Each row was made from one small tree. The marks that hang from a mark follow it in brackets, in alphabetical order. Every link used is in the known rows. Write each row's tree.
Known rows
vudin(zeleb): [-0.03 -0.01  0.03 -0.02 -0.07  0.17  0.05  0.10  0.09 -0.01 -0.14  0.09
  0.07  0.05  0.20  0.05  0.04  0.12  0.07  0.10 -0.02  0.11]
zeka(vudin zeleb): [-0.12 -0.05  0.04 -0.07  0.20 -0.45 -0.07  0.11 -0.04  0.01  0.01 -0.27
 -0.04 -0.17 -0.01  0.08  0.03  0.18  0.25 -0.03 -0.13  0.27]
zeleb(podu(zeka)): [ 0.02  0.06  0.03  0.03  0.29 -0.06 -0.09  0.04  0.06  0.08  0.04  0.00
  0.02 -0.02 -0.16  0.10 -0.03  0.15  0.20  0.01 -0.02  0.20]
zuga(zeka(vudin zeleb(podu(zuku)))): [-0.23  0.04  0.08 -0.12  0.36 -0.63 -0.15  0.27 -0.03  0.07  0.10 -0.32
 -0.10 -0.18 -0.21  0.18  0.01  0.48  0.42 -0.09 -0.29  0.29]
zuga(zeka(vudin)): [ 0.18 -0.03 -0.01 -0.05  0.00 -0.24  0.02  0.14 -0.06 -0.01  0.14 -0.12
 -0.01 -0.08 -0.14 -0.01  0.05  0.05  0.18 -0.07 -0.28  0.12]
zeka(zeleb(podu(zuku))): [-0.41  0.06  0.09 -0.07  0.38 -0.42 -0.19  0.14  0.02  0.08 -0.04 -0.17
 -0.08 -0.12 -0.04  0.21 -0.04  0.44  0.24 -0.02  0.00  0.17]
vudin(zeleb(podu(zuku)) zuga(zeka)): [-0.17  0.06 -0.02 -0.07 -0.18  0.09 -0.06  0.23  0.14  0.04 -0.07  0.11
 -0.03  0.05  0.12  0.06  0.03  0.45  0.26  0.03 -0.12  0.20]
zuga(zeka): [ 0.17 -0.01  0.00  0.02 -0.04  0.08  0.04  0.13 -0.04 -0.01  0.06 -0.03
 -0.03  0.07 -0.03 -0.05  0.03  0.05  0.15 -0.03 -0.20 -0.05]
zeka(vudin zeleb(podu(zuku) zuga)): [-0.39  0.07  0.06 -0.17  0.36 -0.77 -0.08  0.18  0.04  0.09  0.06 -0.24
 -0.14 -0.22 -0.17  0.15 -0.01  0.61  0.38 -0.10 -0.20  0.22]
zuku(zeleb(podu(zeka(vudin)) zuga)): [ 0.22  0.04  0.05 -0.01  0.44 -0.42  0.08  0.17  0.04  0.07  0.19 -0.17
 -0.06 -0.16 -0.17  0.24  0.09  0.51  0.43  0.01 -0.20  0.21]
podu(zeleb zuga(zeka(vudin)) zuku): [-0.27 -0.06  0.22  0.02  0.10 -0.28 -0.09  0.28 -0.05  0.15  0.08  0.20
  0.00 -0.06 -0.10 -0.07  0.10  0.20  0.30 -0.10 -0.29  0.21]
podu(vudin zuku): [-0.35 -0.01  0.07  0.08 -0.01 -0.13 -0.16 -0.01  0.02  0.01  0.08  0.19
  0.04 -0.06  0.05 -0.01  0.08  0.22 -0.05 -0.05 -0.08  0.13]
zuga(zeka(zeleb)): [ 0.06 -0.01  0.05  0.02  0.15 -0.03  0.01  0.21 -0.07 -0.02 -0.05 -0.14
 -0.07  0.07  0.09 -0.01  0.01  0.21  0.34  0.00 -0.23  0.03]
podu(vudin(zeleb zuga(zeka)) zuku): [-0.23 -0.02  0.04  0.07 -0.38  0.22 -0.08  0.18  0.11 -0.02 -0.04  0.31
  0.03  0.05  0.31 -0.09  0.15  0.38  0.16 -0.01 -0.28  0.26]
zuku(zeleb(zuga)): [ 0.21  0.01  0.01  0.04  0.14 -0.02  0.20  0.10 -0.02 -0.01  0.07 -0.02
 -0.06  0.02  0.10  0.15  0.09  0.33  0.19  0.04 -0.08 -0.17]
zeka(vudin zeleb(podu zuga)): [-0.12  0.03 -0.01 -0.16  0.33 -0.68 -0.01  0.11  0.04  0.07  0.07 -0.32
 -0.10 -0.16 -0.17 -0.01  0.00  0.55  0.43 -0.06 -0.16  0.24]
zuku(zeka(vudin)): [ 0.07 -0.11  0.01 -0.03  0.15 -0.10 -0.01  0.08 -0.03  0.02  0.20 -0.06
  0.06 -0.11 -0.13  0.19  0.03  0.13  0.08 -0.07 -0.13  0.12]
vudin(zuga(zeka(zeleb(podu)))): [-0.01  0.02 -0.04 -0.04  0.05 -0.06 -0.06  0.16  0.02  0.04 -0.03 -0.14
 -0.10  0.02  0.03 -0.07 -0.01  0.43  0.42 -0.01 -0.13  0.20]
podu(vudin zeleb(zuga)): [-0.10 -0.01  0.11  0.11  0.05 -0.07  0.05  0.12  0.06  0.06  0.04  0.22
 -0.03  0.03  0.08 -0.29  0.10  0.37  0.22 -0.02 -0.11  0.07]
vudin(zuga(zeka(zeleb(podu(zuku))))): [-0.29  0.05  0.03 -0.06  0.08 -0.16 -0.14  0.23  0.01  0.05 -0.03 -0.12
 -0.12 -0.05  0.04  0.05 -0.02  0.52  0.39 -0.05 -0.18  0.20]

Write each row's tree
[-0.20 -0.01  0.15 -0.01  0.13 -0.16 -0.10  0.19  0.08  0.02 -0.09  0.06
  0.10 -0.12  0.11  0.30  0.08  0.20  0.19  0.03 -0.23  0.40] : podu(zeka(vudin(zeleb)) zuku)
[-0.15  0.00 -0.07  0.03 -0.23 -0.09 -0.16 -0.07  0.13  0.05  0.13  0.12
 -0.01 -0.06 -0.01 -0.26  0.05  0.35  0.08 -0.02  0.03  0.29] : zeleb(podu(vudin(zuga)))
[-0.12 -0.07  0.18  0.20 -0.02  0.06 -0.07  0.19 -0.01  0.13  0.07  0.43
  0.06  0.13  0.03 -0.34  0.15  0.22  0.29 -0.04 -0.21  0.17] : podu(vudin zeleb zuga(zeka))
[-0.44 -0.08  0.15  0.13  0.29 -0.06 -0.20  0.15 -0.04  0.02  0.09  0.11
  0.05 -0.03  0.14  0.23  0.08  0.47  0.20 -0.05 -0.16  0.17] : podu(vudin zuku(zeka(zeleb)))
[-0.08 -0.04  0.05  0.15 -0.23  0.38 -0.10  0.06  0.16 -0.03 -0.11  0.31
  0.11  0.05  0.42 -0.13  0.16  0.23  0.18  0.09 -0.11  0.47] : podu(vudin(zeleb zuga) zeka)
[-0.08 -0.02  0.02 -0.11  0.19 -0.48  0.06  0.12 -0.01  0.00  0.00 -0.23
 -0.08 -0.14 -0.01  0.00  0.03  0.37  0.35 -0.07 -0.22  0.16] : zeka(vudin zeleb(zuga))
[-0.09 -0.02  0.01 -0.13  0.45 -0.49  0.01  0.21  0.01  0.08  0.18 -0.24
 -0.04 -0.13 -0.17  0.17 -0.01  0.64  0.47 -0.08 -0.20  0.18] : zuku(zeka(vudin zeleb(podu zuga)))
[-0.37 -0.06  0.15 -0.01  0.16 -0.45 -0.15  0.28 -0.09  0.08  0.05  0.02
 -0.01 -0.05 -0.04  0.07  0.08  0.28  0.38 -0.10 -0.37  0.24] : podu(zuga(zeka(vudin zeleb)) zuku)
[ 0.06 -0.04  0.02  0.02 -0.08 -0.08 -0.10  0.03  0.04 -0.01  0.02 -0.01
  0.01 -0.17  0.04 -0.01  0.09  0.02  0.16 -0.05 -0.17  0.38] : podu(zeka(vudin(zuga)))
[ 0.01 -0.02 -0.03 -0.11 -0.04 -0.20  0.13  0.13  0.11  0.00 -0.02 -0.06
  0.01 -0.05  0.09 -0.03  0.08  0.31  0.23  0.03 -0.19  0.17] : zeka(vudin(zeleb(zuga)))
[-0.24 -0.04  0.17 -0.01  0.34 -0.24  0.03  0.28 -0.01  0.10  0.13  0.08
 -0.04 -0.12 -0.09  0.23  0.07  0.43  0.29 -0.11 -0.25  0.06] : podu(zeleb(zuga) zuku(zeka(vudin)))
[-0.06 -0.04  0.05  0.02  0.09 -0.15 -0.11  0.14  0.01 -0.02 -0.07 -0.16
 -0.03 -0.19  0.14  0.05  0.08  0.18  0.35 -0.04 -0.21  0.50] : podu(zeka(vudin(zuga) zeleb))
[ 0.17 -0.06  0.04 -0.02  0.22 -0.44 -0.01  0.18 -0.04  0.14  0.29  0.02
  0.01 -0.06 -0.25  0.03  0.11  0.40  0.38 -0.02 -0.18  0.18] : zuku(zeleb(podu(zuga(zeka(vudin)))))
[-0.35  0.05 -0.02 -0.09 -0.18  0.05 -0.11  0.12  0.19  0.06 -0.13  0.09
  0.00 -0.02  0.17  0.12 -0.01  0.41  0.13  0.06  0.03  0.24] : vudin(zeleb(podu(zuku)) zuga)
[-0.10 -0.02  0.00  0.04 -0.16  0.04  0.10  0.04  0.14 -0.02 -0.02  0.22
  0.06  0.11  0.24 -0.20  0.10  0.41  0.17  0.06 -0.15  0.12] : podu(vudin(zeleb(zuga)))
[ 0.08  0.02 -0.07 -0.07 -0.21  0.21  0.01  0.17  0.15  0.02 -0.06  0.04
 -0.02  0.10  0.13 -0.09  0.03  0.41  0.30  0.08 -0.09  0.22] : vudin(zeleb(podu) zuga(zeka))
[-0.05 -0.02  0.10  0.07  0.09 -0.13 -0.08  0.12 -0.01  0.01  0.06 -0.02
 -0.02 -0.23  0.14  0.40  0.17  0.28  0.21 -0.03 -0.20  0.30] : podu(zeka(vudin(zuga)) zuku(zeleb))
[-0.41 -0.05  0.10  0.07  0.16 -0.41 -0.23  0.05  0.05  0.14  0.10  0.19
  0.05  0.02 -0.05 -0.23  0.04  0.45  0.29  0.00  0.01  0.34] : zeka(zeleb(podu(vudin zuga)))
[-0.47 -0.05  0.23  0.07  0.32 -0.39 -0.25  0.17 -0.05  0.11 -0.02  0.09
  0.05 -0.13  0.03  0.19  0.07  0.22  0.36 -0.07 -0.26  0.42] : podu(zeka(vudin zeleb) zuga zuku)
[-0.24  0.01  0.17  0.06  0.10 -0.10 -0.17  0.20  0.03  0.08 -0.07  0.08
 -0.02 -0.22  0.07  0.13  0.11  0.15  0.25 -0.08 -0.17  0.43] : podu(zeka(vudin(zuga)) zeleb zuku)
